What can hang from each mark
q_269: q_61 q_573
q_130: q_502
q_573: q_332
q_502: q_130 q_269 q_344 q_534
q_534: q_502
q_61: q_269 q_788
q_344: q_502
q_332: q_154 q_573

Each row was made from one small tree. Brackets hold a mark, then the marks that hang from it, in the order of their numbers. Every link used is in the known rows. Write each row's tree.
Known rows
(q_344 (q_502 (q_269 q_61))): [-2.04 -3.08  1.83 -2.21  4.45 -1.43 -2.15 -1.16  0.35 -1.14  0.96 -1.09
 -2.52 -2.78  2.84  1.01  0.54  0.04  0.30 -0.61 -2.34  0.76  1.35 -0.19]
(q_269 q_61 (q_573 q_332)): [-3.37 -3.59 -0.80  1.28 -0.61 -0.74 -1.72 -0.58  1.55 -0.07 -2.96 -1.40
 -4.82 -3.10  3.28  0.63 -1.91 -0.49  0.39 -2.21 -1.81  0.41 -0.23  1.24]
(q_573 q_332): [-1.86 -1.18 -0.10  1.24  2.93 -1.36 -0.49 -1.13  1.13  0.03  1.54 -2.01
 -5.49 -3.94 -0.28  0.03 -0.24  0.19 -0.88  0.13 -2.36  0.79 -0.44  0.52]
(q_269 (q_61 q_788) (q_573 (q_332 q_154))): [-4.22 -3.00 -0.23  1.30  1.82 -1.65 -0.87  0.22 -0.08  1.11 -3.79 -0.66
 -4.92 -1.61  2.79 -0.75 -1.79 -0.02  1.02 -2.00 -3.44  0.77 -1.82 -0.28]
(q_502 q_344 q_534): [-0.63 -0.51  2.97 -1.48  4.25 -2.65 -1.56 -1.00  1.71 -0.96  3.28 -1.08
 -3.61 -1.74 -1.28  0.11  0.49 -1.77  0.01 -1.61  1.11 -2.67  2.79 -0.80]
(q_344 (q_502 (q_269 q_61 (q_573 q_332)))): [-1.86 -3.31  0.18 -0.37  1.67 -1.64 -1.88 -0.14 -0.21 -2.12 -1.67 -1.02
 -2.52 -3.77  4.66  0.33  0.14  0.20  0.24 -1.84 -2.36  0.26  0.29  0.85]
(q_502 q_130 q_269 q_344): [-0.71 -1.11  2.08 -2.28  5.24 -3.41 -0.18 -0.95 -0.46  1.10  3.84 -2.14
 -2.41 -4.53  0.77  1.23  3.26 -1.59  0.77 -2.91  2.43 -1.50  2.65 -0.02]
(q_61 (q_269 (q_573 q_332)) q_788): [-3.89 -2.41 -1.50  1.32  3.25 -3.36  0.65  2.00  1.42  0.28 -1.10 -1.19
 -4.67 -2.83  0.73 -2.50 -0.28 -0.64 -2.10  0.03 -2.16 -1.57 -1.73 -1.73]
(q_502 q_130 (q_269 (q_573 q_332)) q_344 q_534): [-0.71 -0.47  0.89 -0.84  1.50 -4.36  0.64  0.54 -0.72 -1.71  1.17 -1.87
 -1.81 -4.29  1.71 -0.12  3.90 -2.04  0.33 -4.98  2.99 -3.68  2.59  0.61]
(q_344 (q_502 q_534)): [-1.56 -0.67  2.37 -0.55  4.34 -1.87 -2.19 -1.73  2.60 -2.94  3.33 -1.52
 -3.87 -2.42  0.10 -0.41  0.26 -0.90 -0.79 -0.44 -1.66 -1.57  1.82 -0.67]
(q_534 (q_502 (q_269 q_61 q_573))): [-1.97 -3.42  1.60 -0.98  1.59 -0.62 -0.66 -1.63  1.09  0.19 -1.53  0.27
 -2.89 -2.74  4.99 -0.19 -1.41 -1.74 -1.82 -1.10  0.28 -0.41  0.75  0.70]
(q_534 (q_502 q_130 (q_269 (q_573 q_332)) q_344)): [ 0.21 -0.98  1.24  0.47  2.53 -3.20  0.02 -1.38 -0.84 -0.01  0.43 -1.03
 -1.99 -4.72  4.31 -0.36  1.36 -1.23 -0.44 -2.52  2.76 -2.21  0.61  1.48]
(q_130 q_502): [-1.80 -1.61  2.74 -0.12  5.26  1.63 -2.30 -3.57  3.92 -0.91  2.25 -2.40
 -6.24 -4.12 -0.21 -0.90  0.53 -1.12 -2.93  1.25 -0.81  0.27  0.74 -1.20]
(q_573 (q_332 q_154)): [-1.66 -0.51  1.30  1.47  4.61 -0.81  0.38 -2.12 -0.88  0.53  1.98 -1.74
 -5.47 -2.92 -0.64 -0.49  0.12  1.18 -0.11 -0.63 -3.39  1.76 -0.40 -0.05]
(q_269 q_573): [-2.79 -2.14  0.42  0.70  1.42 -0.62 -1.31 -1.59  3.27 -0.14  0.68 -1.14
 -5.28 -4.54  1.25 -0.05 -1.69 -2.14 -1.15 -2.06  0.41 -1.04  0.80  0.31]
(q_61 q_269 q_788): [-3.93 -2.24  0.38 -0.68  6.27 -3.05  0.42  0.89  2.11  1.40  1.80 -1.40
 -4.70 -1.85 -1.17 -1.83  0.34 -0.96 -2.29  1.29 -2.26 -1.07 -0.47 -3.06]
(q_332 q_154 q_573): [-3.13 -0.60  3.21 -0.07  5.06 -0.91 -0.19 -1.39  1.35  2.23  1.85 -1.41
 -4.69 -1.73 -1.48 -1.16 -0.12  0.79  1.26 -1.88 -0.54  0.14  0.89 -0.27]
(q_534 q_502): [-1.18 -1.29  2.34  0.59  4.00 -0.54 -0.90 -3.31  2.65  0.56  2.24 -0.67
 -4.37 -2.80  1.30 -0.43 -1.85 -1.07 -2.32  1.05 -0.39 -0.28  0.19  0.15]
(q_502 q_130 q_269 q_344 q_534): [-0.58 -0.22  2.71 -2.89  4.67 -4.20  0.28 -0.35 -0.06 -0.64  4.28 -2.06
 -1.72 -3.27 -0.11  0.58  4.28 -2.29  0.34 -3.66  2.85 -3.14  3.82 -0.51]
(q_61 (q_269 (q_573 (q_332 q_154))) q_788): [-3.77 -1.84 -0.39  1.21  4.67 -2.75  1.35  1.27 -0.09  0.72 -0.81 -0.88
 -4.68 -2.17  0.40 -2.99  0.04  0.13 -1.35 -0.52 -3.14 -0.87 -1.84 -2.38]

Write each row's tree
[ 0.21 -1.72  3.87 -2.29  6.70  0.21 -1.62 -2.26  1.32 -0.91  2.39 -1.65
 -3.70 -4.06  0.62 -0.71  2.38 -0.96 -1.88  0.50  1.14 -0.58  1.66 -1.55]
(q_130 (q_502 q_269 q_344))
[-0.82 -2.82  3.69 -2.84  3.04 -0.17 -2.32 -0.95  1.76 -2.78 -1.00 -1.07
 -2.81 -2.36  2.82 -0.90  1.80 -2.03 -1.70 -2.05  1.74 -2.59  2.76 -1.17]
(q_130 (q_502 (q_269 q_61 q_573) q_344 q_534))
[-1.88 -2.44  1.92 -2.80  1.16 -3.71 -0.95  0.35  0.07 -1.05  0.04 -1.54
 -1.26 -2.80  3.03  1.11  2.80 -2.78  1.25 -5.81  3.13 -3.51  3.88  0.28]
(q_502 q_130 (q_269 q_61 q_573) q_344 q_534)
[-0.84 -2.85  2.07 -1.14  2.01 -2.45 -1.20 -1.83 -0.14  0.64 -0.69 -0.81
 -1.51 -3.20  5.30  0.67  0.23 -1.90  0.41 -3.11  2.89 -2.08  1.86  0.96]
(q_534 (q_502 q_130 (q_269 q_61 q_573) q_344))
[-0.02 -2.52  3.33 -2.34  4.23 -1.93 -1.24 -1.83 -0.51  1.00  0.16  0.12
 -1.85 -1.57  3.65  0.68 -0.42 -0.66 -0.23 -0.16  0.69 -0.48  1.49  0.08]
(q_534 (q_502 (q_269 q_61) q_344))
[-1.40 -0.84  1.04  0.59  3.77 -2.54 -0.10 -1.59 -1.46 -1.55  1.51 -1.96
 -2.82 -5.16  3.24 -0.57  2.84  0.38  0.66 -3.39 -1.34 -0.27  0.42  0.80]
(q_344 (q_502 q_130 (q_269 (q_573 (q_332 q_154)))))
[-1.92 -2.61  3.28 -2.77  4.21  0.58 -1.31 -1.75  2.33 -2.33  0.50 -1.72
 -3.80 -2.22  1.30 -0.74  2.52 -1.46 -2.99 -0.07 -0.77 -0.47  2.28 -1.40]
(q_130 (q_502 (q_269 q_61) q_534))
[-3.46 -3.12  2.19 -2.43  3.12 -0.17 -1.42 -0.08  2.99 -2.32 -2.02 -0.99
 -4.01 -2.38  2.59 -1.92  1.75 -2.67 -3.01 -0.80 -0.40 -1.79  0.89 -1.83]
(q_130 (q_502 (q_269 (q_61 q_788) q_573) q_534))
[-2.74 -2.29 -0.85  1.50  2.12 -1.92  0.39  0.12  1.15 -0.46  0.21 -1.73
 -4.49 -3.68  1.01 -1.42 -0.10 -0.09 -2.01 -1.04 -1.49 -1.23  0.08 -0.69]
(q_61 (q_269 (q_573 q_332)))
[-2.72 -2.47  1.18 -1.72  1.70 -2.92 -1.66 -0.57  1.23 -2.98  0.33 -1.77
 -1.77 -3.44  3.97  0.55  2.32 -1.83  0.32 -4.24  0.05 -2.33  2.97  0.48]
(q_344 (q_502 q_130 (q_269 q_61 q_573) q_534))
[ 0.36 -1.77  2.65 -0.98  3.33 -1.78 -0.63 -1.47  0.34  0.07  0.68  0.45
 -2.19 -3.46  3.72 -0.71 -0.75 -1.93 -1.33 -1.11  2.71 -1.99  1.11  0.36]
(q_534 (q_502 (q_269 q_573) q_344))
[-2.38 -1.54 -0.96  0.56  1.29 -2.78  0.92 -0.39  0.15 -0.32  0.78 -2.54
 -3.42 -5.96  2.62  0.23  2.70 -1.42 -0.79 -3.77  1.05 -0.83  0.71  1.26]
(q_502 q_130 (q_269 (q_573 q_332)))
[-1.90 -0.34  1.96 -0.24  4.26 -2.94 -2.03 -2.24  2.63 -2.65  4.07 -2.71
 -3.51 -3.44  0.16 -0.03  2.05 -1.20 -0.04 -1.98 -0.61 -2.18  2.35 -0.20]
(q_344 (q_502 q_130 q_534))
[ 0.16 -0.81  2.86 -1.15  5.20 -3.02 -0.25 -2.45 -0.34  0.98  3.17 -1.23
 -2.01 -3.77  2.44  0.31  1.67 -1.41 -0.65 -1.31  2.71 -1.77  1.64  0.38]
(q_534 (q_502 q_130 q_269 q_344))
[-1.61 -0.38  1.97 -1.73  4.82 -3.41 -0.73 -1.25  0.96 -2.59  4.31 -2.18
 -2.15 -3.76  1.11  0.13  3.75 -1.35 -0.56 -2.33 -0.27 -1.98  2.82 -0.21]
(q_344 (q_502 q_130 q_269 q_534))
[-1.48 -2.91  0.13 -0.98  0.98 -3.26 -0.87  0.24 -1.47  0.41 -1.45 -2.11
 -1.82 -4.17  4.13  1.39  2.17 -0.83  2.04 -4.77  1.81 -1.36  1.74  1.39]
(q_502 q_130 (q_269 q_61 (q_573 q_332)) q_344)
[-3.29 -3.02  0.89 -2.19  3.26 -2.14 -0.20 -1.24  0.43  1.16  1.44 -2.50
 -3.09 -3.63  2.16  1.93  2.48 -1.40  0.25 -2.84  0.02  0.44  2.24  0.30]
(q_502 q_130 (q_269 q_61))
[-4.29 -2.74 -0.52  0.12  3.90 -2.73  0.11  1.42  2.86  0.71 -0.03 -1.00
 -4.63 -2.70  0.36 -2.30 -0.68 -1.71 -2.26 -0.27 -1.01 -2.23 -0.62 -2.54]
(q_61 (q_269 q_573) q_788)
[-4.99 -4.11 -0.13 -0.20  1.26 -1.46 -2.14  0.24  3.12  1.10 -2.92 -0.59
 -4.98 -2.14  2.84 -0.01 -2.54 -2.14 -0.02 -1.75 -1.20 -0.72 -0.53 -0.47]
(q_269 (q_61 q_788) q_573)
[-2.92 -3.44  0.73 -2.23  2.76 -4.04 -1.24  1.02 -0.09  1.50 -1.40 -1.30
 -1.99 -3.34  3.77  0.95  1.51 -2.40  1.81 -4.19  2.30 -2.25  1.14 -0.17]
(q_502 q_130 (q_269 (q_61 q_788) q_573) q_344)
[-0.22 -1.33  2.22 -0.57  3.12 -2.80 -0.41 -2.00  0.34  0.34  1.51 -0.79
 -1.80 -4.55  3.99 -0.22  0.81 -2.22 -0.63 -2.70  3.76 -2.62  1.58  0.77]
(q_534 (q_502 q_130 (q_269 q_573) q_344))
[-0.11 -2.09  3.10 -1.59  4.44  0.41 -1.98 -1.83  1.75 -1.57  0.84 -1.32
 -3.75 -4.79  2.10 -0.96  1.65 -1.73 -2.17 -0.93  2.27 -1.70  1.49 -1.09]
(q_130 (q_502 (q_269 q_573) q_344))
